Known rows, with every step that occurs:
Q-A-P-M: [  2   4 -22  30  -5  22   8  14 -14   2 -13  12  13  -3   3  10  -3 -12
  18  19  10  25 -18 -33  14   5]
J-W-M-A-P: [ 11 -12 -57  -7  18  -4  28  19  -1  26 -17   8  -9  18  15   7  33 -24
  -6  10 -12  21 -13 -37 -13   8]
A-J-W-M-H: [-21  15 -44   7  25  12  18  25  -1  23  14   3  -5   9   6   9  15 -11
   5  10  -4   6  -6 -40   2   5]
J-W-M-A: [ 14  -8 -59  -2  30  -8  26  14 -10  32 -20   8  -6  23  17   9  25 -29
  -6  11 -13  13 -17 -25 -15  10]
P-M-H-A-Q-U: [-17  33 -33  26  14  20  -5  18   2  40 -15  30  -6  38  16  30 -42 -54
   8   3  11  33  -9 -28  35  -5]
J-W-M-H-A-Q-U-K-Z: [-10   0 -73  11  14  -5  35   5 -24  45  -5   4  -6  25  13   4  36 -53
 -10   7 -14  35 -10 -55  -3  18]
U-K-A-J-W-M: [-23 -10  -3   3   4   7  35  -6  -6  13   6  -2  -2   9 -16  16  55  -4
  -8   3   2  22  16 -34   0  10]
U-A: [ -9 -13  26  24   6  10  -7 -20   0   3 -33  10  -9  -7  -4  27  27  26
 -11  -3   3   4 -10   3 -17   2]
M-H-A-Q-U-K: [-43  33 -50  36   4  -3  -3 -12  24  23  -7  24  -7  21  -2  11   7 -55
 -16  10   0  44   8 -40  -1   7]
J-W-M-P-A-Q-U-K: [  6   2 -57  -2  12   6  42   7  -6  16 -15  -8  -5   7  21  13  31 -43
 -12  10 -17  30 -10 -50  -1  23]
Q-U-K-A-P-M: [ 10  -7 -23  31 -13  16  35  -8 -33  -6  -1  -5  -3   3  -5  16  25 -10
   5  12  -5  33  29 -47  33  17]
A-Q: [-29  15 -13   3  -4  -8 -23  -4  24 -15  -2   7 -23  -8  -5  18   3   4
   3   4   1   5  -4 -37  -4   8]
Z-K: [-21  -6  -9  -1  11 -13   1  12   2 -28  24  -8  11  11 -16  15  21   6
  -8  22   1  12  -1  -4 -25  14]
J-W-A-M: [ -1  -5 -58  15  23 -10  21  17 -10  12  -2 -20  -3   2  14   8  37  -2
  -6  16 -18  18 -22 -35  -5  15]
U-A-M-P: [-15   8   9  22  -5  13  -6   6  24  -5 -16  13 -15  -4  -8  30  48  15
  -9  -9   2  25  -5 -17  -6   3]
W-M-A-P: [ 24 -11 -29 -15  -3 -23  14  18  36  19  -6  35  -3  25  -7   4  32 -15
   6   2  -4  24  15 -26   0  -5]
W-M-P-A-J: [ 21  11 -10 -25  -1   1  27  21  27  16   4  15   8  15   8  11   6 -34
   3 -10  -1  23   8 -15  15  -4]
Z-K-A: [-17  -5  -2  -2  14  -6   7  12 -21 -27  24  -7   0  22 -14  29  22   1
  -5   6  12  19   0  -6 -21   2]
H-A-Q: [-45  11 -28  12  15   1 -25 -12   4  13 -10  13 -21  10   3  41   3 -33
  -8  25   6  34  -4 -23  -1   3]
J-W-M: [ 18 -12 -50 -10  23  -5  30  15 -23  26  -3  -7  -1  15  18  -3  29 -27
  -7   5 -10   7 -18 -19 -13  13]
A-Q-U-K-Z: [-27   8 -28  24 -17  -7  -1 -17  -4 -11   0  -1 -19 -12 -11  19  21  -1
   7  13 -11  20  15 -67  17  22]
W-J: [ 21 -13   5 -13  10 -15  23  18   1 -13   0  -5  21   7  -8  10  36  11
  -2  16   1   1  12 -30  -6  -5]
W-A: [ 16 -10  -8  13   3 -31  15  -5  14   2 -13  -7  12  -3   0   6  19  13
  -4  16 -11  12  -3 -10   0  -2]
Q-A: [  6   9 -32  42  15   2   4  -8 -27   4 -14   4  17  -3   0   4   0 -14
   9  22   4   6 -21  -8  -6  12]
A-M-H: [-21  33 -49  14  -1  -4 -14  34  32   8  41  15  -7  20 -13 -10  22 -15
   8 -21   0  21   7 -25  10   5]
P-A-J: [-35  12   4   0  22  40 -16   4   4   7  10  -3  -3  -9  12  34 -45  11
  17  -4  -4  -1   0  -8  29   4]

Rows:
[-21  30   2  -9   0  41  20  14  21  -1 -20  -3  -2  -9  25  29 -25 -29
  -4  -2  -2  28  -9 -29  19  -8] => M-P-A-J-W
[ -6   5 -65  19  21 -11  21  19  -1  18  -2 -13  -1   8  14   3  34 -12
  -9  10 -17  22 -23 -38  -7  13] => J-W-A-M-H
[-14  20 -10  11  15  13 -18  20  25  25 -35  38 -17  29  10  46 -40 -16
  17   8   8  14 -14 -28  29 -10] => P-M-A-Q
[-16  16 -51  49  32  19  10   4 -37   9  -8  -3   9  -8   6  18   4  -9
  14  36   1   7 -28 -32  -3  16] => Q-A-J-W
[-19  28  -2   1 -18  24  16  -6  34 -16 -25   1  -5 -13  13  29 -11 -32
  -8   0  -7  38   5 -42  21   5] => M-P-A-Q-U-K
[ 19  -7 -22  51   6   9  11 -22 -38  -7 -21  -3  -8  -8   3  23  18  10
   0  14 -12  11   9 -21   9  18] => Q-U-A
[ -1  -3 -62  25  21 -13  22  -2 -18   3 -23 -20 -10  -7  20  18  26  -6
  -9  28 -20  18 -23 -52  -6  19] => J-W-A-Q-U
[-45   5 -35  25   4   3  -9 -21 -19  20  -8   8 -19   8  -1  42  14 -36
  -3  29  -3  45  10 -46  15  12] => H-A-Q-U-K-Z
[-39  11 -14   2  32  46  -7   7 -10  13   4 -11  -7  -9  21  36 -40   4
  12   0  -9   1 -12 -18  23  10] => P-A-J-W
[-23  25   8  -4 -27  26  18  -5  23  -5 -23   2  -5 -11  14  29 -14 -31
  -2  -8  -6  40   4 -49  29   0] => M-P-A-Q-U-K-Z
[-24  14 -24  12  13  24 -22 -12  -2  -8  -1  -4 -15 -11  15  36 -41  -3
  14  -3 -11   9   1 -30  28  19] => P-A-Q-U
[-25  32 -19  14  13  19 -11  20  15  42 -15  34  -5  39  15  29 -42 -52
   5  -3  16  29 -15 -20  28 -10] => P-M-H-A-Q
[  8  10 -46  57   6   7   4  -5 -22  -3  -1   4 -11   2  -4  19  29   3
   4   4 -12  21  13 -33  14  21] => Q-U-A-M-H
[-31  25 -29   3  14  27 -24  19  22  14  28   6  -3  10   7  14 -28 -12
  13 -28  -6  15   0  -9  27   9] => P-A-M-H
[-27   6 -21  -5  33  38  -1  11  -8  20  10  -7  -3  -1  20  32 -31  -2
  13  -2  -9   2  -9 -18  22  10] => P-A-J-W-M
[  0  -2 -42  41   7  14  38 -15 -46  -3   1 -16  -6  -1  -3  19  33  -9
   1  21 -13  24  23 -49  20  24] => Q-U-K-A-J-W
[ 15   0 -43 -16  17   9  37  18  -9  24 -14  -6   0  12  27   6  15 -42
 -11  -1 -10  21 -20 -24  -5   8] => J-W-M-P-A
[-29  -4  -8  -2  -2  27  -5  13   2  22  -8  17  -9  16   9  34  -3 -34
  -1  20  12  49   1 -22  22  -9] => H-A-P-M
[-37   7 -12   9   0  25 -13 -17  -7   3   0  -5 -12 -12   9  35 -30  -1
  15  -7 -14  15   6 -41  34  19] => P-A-Q-U-K-Z
[ -3  18 -56  44  17   1  -8  13 -17   2  15   5  10   3  -9   5  19 -10
  18  15   2  15 -15 -20   3  20] => Q-A-M
[ 12 -15   2   1 -18 -11  19  17  28   0 -12   2   9  -3   3  12  17  16
   4  13  -4  31   0 -35  20  -9] => W-A-P-M
[ 14   5 -61  -4  16   7  35  14 -14  15 -15  -7  -8   9  28  14  16 -44
  -7   6 -15  26 -16 -45   1  17] => J-W-M-P-A-Q-U
[ -9  29 -25  -3 -15   5   1  36  34 -10  24   5  -9   6  -6   5  30 -16
   4 -10   0  31   7 -30  16   1] => A-M-P
[  0  -2 -64  -4  16   0  30  20  -6  36  -4   6  -3  24  18  -4  32 -49
 -14   3  -6  32 -14 -36 -13   8] => J-W-M-H-A-P
[  9 -18  -3   2 -22 -21  20   6  31 -12  -8  -5   8 -14  -4   2  35  23
  -2  15  -9  29   6 -34   5  -6] => W-A-P
[  4  -3 -64  -1  28 -11  17  13  -1  27 -20  10 -14  21  16  14  27 -28
  -6  13 -12  15 -19 -38 -16  12] => J-W-M-A-Q
[  5 -11 -42  13  22 -10  29   3 -17  14 -22 -20   2  -2  20   7  24  -5
 -13  20 -16  12 -26 -26 -12   9] => J-W-A
[-21  10 -15  -4   7  -4   8  30  -5 -32  36  -4  -4  24 -18  32  37  -7
  -3   1  13  35   4 -21 -13   2] => Z-K-A-M-P
[-30  29 -33  22   9   2  -4  -1  18  33  -7  24   1  28   5   2  -9 -55
 -15  -1   7  33  -2  -8  -4  -8] => M-H-A
[ 10   5 -50  55  19  11  22  -8 -33   9 -13   3  -9   2   6  24  26  -3
   2  16 -13  17   7 -42   9  20] => Q-U-A-J-W-M-H
[-15  26 -14  13  14  22  -3  22   6  48 -15  32   3  41  16  22 -43 -53
   4  -4  15  28 -14  -7  30 -13] => P-M-H-A
[-35  24 -29  13  -7   8  -1   6  29  24  -3  26  -3  21   2  -1   3 -48
 -14  -2   8  45   5 -26   0 -11] => M-H-A-P
[ -2  -5 -41   9   6   3  32  20   2  17 -22  -8   1   4  23   5  19 -14
 -10  13 -10  29 -25 -47   1   2] => J-W-A-P-M-H
[ -4   0 -10  19  10 -19  13   4  19   1  -1  -6   8  -8  -4  18  17  26
   5  24  -9  10   1 -26  10  -3] => W-A-J
